Each row was made from one walk, in order. Every step used is in the known rows, and no mark comes twice. Write each row's walk.
Known rows:
dono ralasez duka: 1.6 20.1 -44.3 17.2 -31.5 -43.4 -2.7 5.7 8.9 29.4 18.6 -1.0 36.0 -25.8
 45.5 28.7 19.3 15.9 21.6 -4.3 37.7 -15.8
dusig dono ralasez duka bevub: -10.1 16.8 -26.0 34.3 -38.1 -48.0 25.5 2.1 3.6 39.0 20.4 5.4 22.2 -24.8
 52.8 40.6 10.0 45.9 48.3 -48.9 42.3 -37.4
ralasez dusig dono duka: 13.5 -20.2 -50.3 29.7 -55.2 -18.5 -15.8 8.7 -5.8 18.8 41.6 57.7 3.5
 -38.1 56.1 27.9 23.0 19.0 17.3 -33.9 26.2 -6.9
rumap duka bevub sogot dusig: 28.1 55.2 -3.4 6.7 35.4 -70.8 25.3 15.0 -5.5 -3.6 -44.7 -1.8 -7.7 -37.1
 14.6 8.0 27.8 21.6 -3.3 -52.1 -18.6 -0.8
ralasez dusig dono duka bevub sogot: 14.5 9.4 -32.8 41.3 -35.8 -49.9 15.9 18.6 -15.0 4.8 7.5 49.9 5.1 -44.4
 49.4 40.5 21.4 20.1 33.6 -63.0 8.9 14.1
duka bevub sogot: 2.3 44.2 3.3 28.7 17.1 -29.0 30.8 5.8 0.4 -21.1 -28.1 -4.0 -6.8 -18.2
 12.1 41.7 1.9 10.7 14.1 -37.5 -13.0 -1.5
sogot duka bevub: 12.2 20.4 -13.4 1.6 6.5 -12.8 12.9 -10.7 12.2 11.1 6.8 3.9 -12.5 -48.8
 20.1 28.6 6.2 18.3 -0.2 -50.0 8.2 -32.6
sogot dusig: 9.5 20.1 -25.1 -18.6 11.3 -6.4 -24.4 -3.2 5.2 6.7 1.1 14.9 -32.5 -18.6
 37.8 33.1 27.6 13.2 5.9 -15.6 2.0 -29.5
duka bevub: -9.9 33.7 -5.4 31.9 8.2 -2.3 33.4 -10.1 12.0 -12.8 -13.3 0.8 -17.2 -12.4
 22.6 20.8 -1.8 16.3 5.6 -37.7 -6.5 -41.7
dono duka bevub rumap sogot: -12.0 4.7 -32.8 60.7 -20.8 -34.7 16.6 -13.4 42.3 9.6 -29.9 33.3 -31.8
 -41.9 42.7 21.9 -24.5 21.9 -4.3 -11.0 7.1 -58.6
sogot dusig dono ralasez duka: 3.9 4.8 -44.1 -14.7 -34.4 -49.6 -33.5 8.1 -0.9 57.9 35.8 13.1 5.1 -29.7
 69.2 56.9 42.2 41.9 50.5 -30.9 54.5 -21.9
rumap duka bevub sogot dusig dono: 28.2 34.9 3.2 6.5 18.9 -63.2 14.7 18.0 -13.9 10.7 -24.8 4.3 -17.4 -32.2
 25.0 28.3 30.5 44.0 17.8 -73.7 -2.8 -0.7
sogot rumap: 16.3 -0.8 -22.8 22.0 -4.4 -14.7 -7.2 -9.3 -6.6 17.2 5.2 26.6 -10.3 3.9
 48.5 -8.2 5.0 -7.4 9.6 -8.8 11.8 -17.9
bevub rumap duka: 20.8 -15.1 -11.6 41.0 -3.3 -37.9 11.1 -8.2 32.7 -2.9 -8.6 1.2 -20.6
 -31.7 26.0 1.7 -16.6 29.2 -21.9 -12.7 -4.3 -19.7
dono duka: 9.5 23.4 -36.7 28.1 -7.1 -8.3 -0.6 5.7 20.7 -7.3 5.8 38.8 10.5 -29.4
 26.1 12.5 23.5 3.5 -8.2 0.8 -5.5 0.5
dono ralasez duka bevub: -9.7 36.8 -33.4 35.4 -22.1 -52.6 33.5 -1.8 10.2 20.7 -0.7 -4.0 30.2
 -30.9 44.7 19.0 11.0 20.8 30.3 -29.3 28.9 -40.6
bevub rumap sogot dusig dono: 0.5 -38.0 -23.0 -1.2 -31.3 -19.7 -50.3 -11.6 19.7 45.5 5.8 16.5 -78.6
 -13.6 65.1 71.4 -13.6 49.8 20.7 -19.1 40.9 -61.1
ralasez duka bevub: -12.7 41.6 -23.3 33.7 -14.2 -27.9 37.3 -8.3 0.4 7.8 3.0 -7.6 -3.1 -10.3
 41.3 27.2 1.4 7.9 24.1 -47.4 23.8 -68.9
sogot dusig dono ralasez duka bevub: -6.8 22.3 -34.0 -1.0 -23.3 -61.8 2.2 1.6 -3.5 53.8 16.0 10.8 -0.2 -33.5
 68.5 47.7 37.5 47.2 58.3 -59.5 44.5 -44.2
duka bevub rumap sogot: -19.1 -4.8 -11.8 50.1 -13.4 -20.2 16.9 -19.8 34.1 9.2 -33.0 -4.1 -55.6
 -18.6 45.4 38.2 -39.7 32.2 2.5 -19.3 15.5 -79.6
bevub duka: -17.5 20.1 -30.8 46.7 -13.3 3.0 24.3 -7.7 -0.8 6.2 18.9 15.6 -33.3 -26.0
 33.2 26.2 23.9 12.4 31.2 -16.6 7.1 -10.3
ralasez dusig sogot duka: 31.1 -22.9 -24.6 -22.5 -14.6 1.9 -35.5 -15.9 -4.8 19.2 12.0 32.1 7.9
 -62.2 45.4 14.7 -10.4 23.9 -26.9 -38.8 17.4 -10.9
rumap duka bevub sogot: 25.0 45.8 6.5 44.6 21.7 -59.7 45.3 18.2 -0.4 -15.3 -41.8 -9.9 13.6 -29.5
 -2.3 0.9 4.8 17.9 -8.5 -44.4 -18.9 9.0
dusig sogot rumap: 21.0 -7.5 -1.1 12.9 14.2 6.8 -11.2 -23.8 -3.3 7.8 -19.2 35.7 -1.3 -5.6
 52.1 -28.5 -13.1 13.6 -17.3 -8.6 -1.2 -6.4

Which walk is each row?
12.0 36.8 -0.5 42.7 10.9 -33.8 47.0 2.8 11.4 -11.0 -28.6 -4.5 5.6 -26.0
 8.5 -16.4 1.0 25.1 -14.8 -46.2 -16.8 -33.6 -> rumap duka bevub
-0.8 50.1 -17.8 33.5 -3.3 -52.4 34.3 6.2 -10.2 -0.3 -10.8 -13.2 8.6
 -11.9 26.7 48.5 5.5 1.4 29.4 -47.0 16.8 -29.2 -> ralasez duka bevub sogot
26.1 16.6 -28.8 -7.5 -1.4 -38.2 -33.7 22.0 -4.3 14.9 11.3 46.8 -10.2
 -35.2 38.0 60.9 50.8 20.3 22.6 -26.1 4.9 36.6 -> bevub sogot dusig dono duka
29.3 18.1 13.9 41.5 29.5 -28.2 34.9 -22.7 -4.1 5.1 -51.4 24.0 16.8 -27.9
 37.1 -70.6 -15.3 25.4 -32.4 -47.6 -14.9 -19.7 -> dusig sogot rumap duka bevub
-2.3 49.9 -25.8 30.7 -12.3 -79.2 32.5 16.5 -3.0 15.6 -14.1 -8.4 39.0
 -33.9 35.6 41.4 15.1 11.9 39.1 -34.0 21.4 2.4 -> dono ralasez duka bevub sogot
5.8 -10.4 -18.8 14.9 -29.9 -19.3 -18.7 7.2 12.6 25.8 20.4 17.5 10.3
 -25.3 35.8 41.2 13.2 48.4 24.7 -13.7 22.6 14.7 -> dusig dono ralasez
34.8 11.1 -17.2 -15.1 7.6 -28.9 -24.3 10.4 -0.8 7.3 11.8 5.9 6.4 -42.5
 8.7 55.4 16.2 3.4 -1.5 -21.1 9.1 28.0 -> bevub sogot duka
49.1 -26.0 -25.7 23.6 -18.8 -66.7 -11.8 -2.3 -9.9 36.4 -21.7 44.2 57.0
 -56.1 65.2 -70.4 -3.9 26.8 -27.7 -19.5 16.9 22.0 -> dono ralasez dusig sogot rumap duka
14.6 -14.1 -26.5 5.5 -22.0 -19.1 -18.9 -9.2 6.8 12.1 -12.9 29.7 31.6
 -52.9 53.2 1.5 -8.2 35.1 -18.4 -11.0 12.3 12.3 -> dono ralasez dusig sogot
21.6 36.8 -26.2 47.5 10.9 -58.3 29.9 6.1 -7.3 0.5 -26.9 48.0 11.5 -28.5
 43.3 -10.7 18.7 -13.5 20.0 -28.6 -8.7 19.7 -> dono duka bevub sogot rumap
34.1 -5.6 -9.0 38.3 -0.2 -44.1 27.0 -17.8 -22.3 13.9 -39.0 37.9 18.0
 -38.1 62.3 -73.5 -17.8 20.3 -23.3 -64.8 1.1 -31.0 -> ralasez dusig sogot rumap duka bevub
4.1 57.8 -27.6 -3.0 11.4 -63.9 13.4 5.9 -16.0 14.4 -15.8 -5.8 -11.8
 -20.3 45.4 53.1 30.3 3.8 36.9 -57.2 17.7 -37.8 -> ralasez duka bevub sogot dusig
24.4 21.5 -8.1 48.0 11.1 -49.5 42.0 -5.6 -4.6 11.0 -28.0 16.2 5.0 -16.2
 37.8 -52.1 2.0 9.2 -2.7 -44.6 -5.5 -33.4 -> sogot rumap duka bevub
-4.9 40.2 -25.5 42.9 2.3 -17.8 35.4 -1.6 24.4 -12.3 -13.4 34.0 6.1 -37.8
 27.7 4.5 15.8 11.1 0.6 -25.6 -16.6 -20.1 -> dono duka bevub
11.7 32.9 -24.8 38.8 -3.4 -65.9 32.7 0.9 -30.3 20.8 -9.8 9.5 6.1 -0.4
 56.7 9.6 8.4 -13.7 43.5 -48.9 30.0 -28.3 -> ralasez duka bevub sogot rumap
8.7 31.9 -11.5 40.7 -7.5 -37.9 24.8 12.1 2.5 -4.1 -2.5 36.8 5.6 -33.4
 26.5 43.4 22.6 25.6 26.3 -45.0 -7.7 21.9 -> dusig dono duka bevub sogot
-2.2 -35.0 -37.9 55.3 -49.2 -38.6 18.1 -10.4 20.7 12.2 16.1 56.2 -33.8
 -53.2 72.5 33.2 -11.1 38.0 30.1 -59.7 17.2 -37.6 -> ralasez dusig dono duka bevub rumap
9.5 -2.1 -27.1 -20.3 -12.6 -31.8 -38.8 7.3 9.8 37.5 19.2 23.2 -12.0
 -32.6 52.2 48.0 38.2 50.4 31.5 -16.9 25.0 6.1 -> sogot dusig dono ralasez
12.1 0.5 -28.8 29.9 -27.1 -4.9 -10.1 7.0 13.2 8.7 29.2 46.3 -0.2 -25.4
 36.7 34.6 22.7 26.4 9.7 -16.0 8.5 3.4 -> dusig dono duka
-15.4 0.8 -21.3 12.3 0.2 -31.0 -6.4 -21.7 27.9 24.8 -35.6 6.0 -75.6
 -28.7 57.4 40.7 -19.7 33.0 8.8 -28.9 17.0 -86.5 -> duka bevub rumap sogot dusig
-7.9 -26.2 -23.3 33.1 -24.2 -12.8 -21.3 -13.0 32.0 15.9 -10.8 2.9 -49.9
 -11.4 41.7 45.6 -35.3 24.2 -6.8 7.8 25.2 -56.6 -> bevub rumap sogot
1.5 -3.7 -35.5 19.6 -48.6 -42.4 -11.7 7.3 2.2 41.8 41.8 7.7 25.2 -19.1
 54.2 50.0 18.7 39.4 39.3 -23.0 54.2 -14.9 -> dusig dono ralasez duka
-16.2 7.8 -21.3 46.5 -16.9 -38.3 35.7 -23.7 24.3 8.5 0.8 -6.3 -30.6
 -22.2 54.9 37.2 -24.6 17.8 29.2 -42.3 27.0 -77.5 -> ralasez duka bevub rumap
2.6 55.4 -35.1 -2.3 4.9 -87.7 10.9 13.7 -5.0 31.0 -17.7 -1.8 19.4 -43.3
 47.4 42.6 38.9 16.8 44.4 -40.8 28.4 -5.2 -> dono ralasez duka bevub sogot dusig
13.3 -37.4 -29.4 3.7 -26.5 -20.0 -39.7 -12.9 29.4 39.1 7.8 6.2 -39.3
 -45.0 38.0 52.3 -27.3 23.4 -11.6 -6.7 38.8 -51.7 -> bevub rumap sogot duka
33.3 -25.1 -34.0 -24.8 -23.7 -28.2 -38.8 -9.4 4.9 31.9 9.5 34.8 39.5
 -85.0 51.0 6.4 1.8 34.9 -21.6 -19.4 25.2 16.8 -> dono ralasez dusig sogot duka
-9.0 9.8 -39.8 26.3 -6.3 -45.8 -6.0 -12.3 39.9 21.8 -35.4 37.5 -50.2
 -53.0 59.9 27.0 0.6 24.4 1.5 -20.8 10.7 -67.4 -> dono duka bevub rumap sogot dusig
10.3 -29.9 -30.1 16.8 -49.2 -6.1 -17.8 2.4 -12.5 20.8 40.7 26.3 -21.7
 -13.0 51.8 47.2 5.6 30.7 26.2 -43.8 34.6 -27.9 -> ralasez dusig dono
13.9 28.5 -7.5 33.3 17.1 -44.5 29.2 1.3 -19.0 0.6 -28.5 15.2 -10.4 -6.7
 41.3 2.4 1.4 -6.0 26.5 -36.2 -3.0 -0.7 -> duka bevub sogot rumap
11.2 60.5 -26.4 5.5 26.3 -53.7 12.5 10.4 6.3 -7.3 -32.0 37.0 -5.6 -49.9
 32.2 30.5 43.8 1.6 15.7 -36.1 -18.5 7.9 -> dono duka bevub sogot dusig
49.0 10.1 -11.3 34.3 8.9 -65.4 4.4 18.2 -21.2 11.1 -18.1 16.3 18.2 -11.5
 26.3 -23.8 10.0 -7.6 -5.5 -18.2 2.9 32.2 -> bevub sogot rumap duka
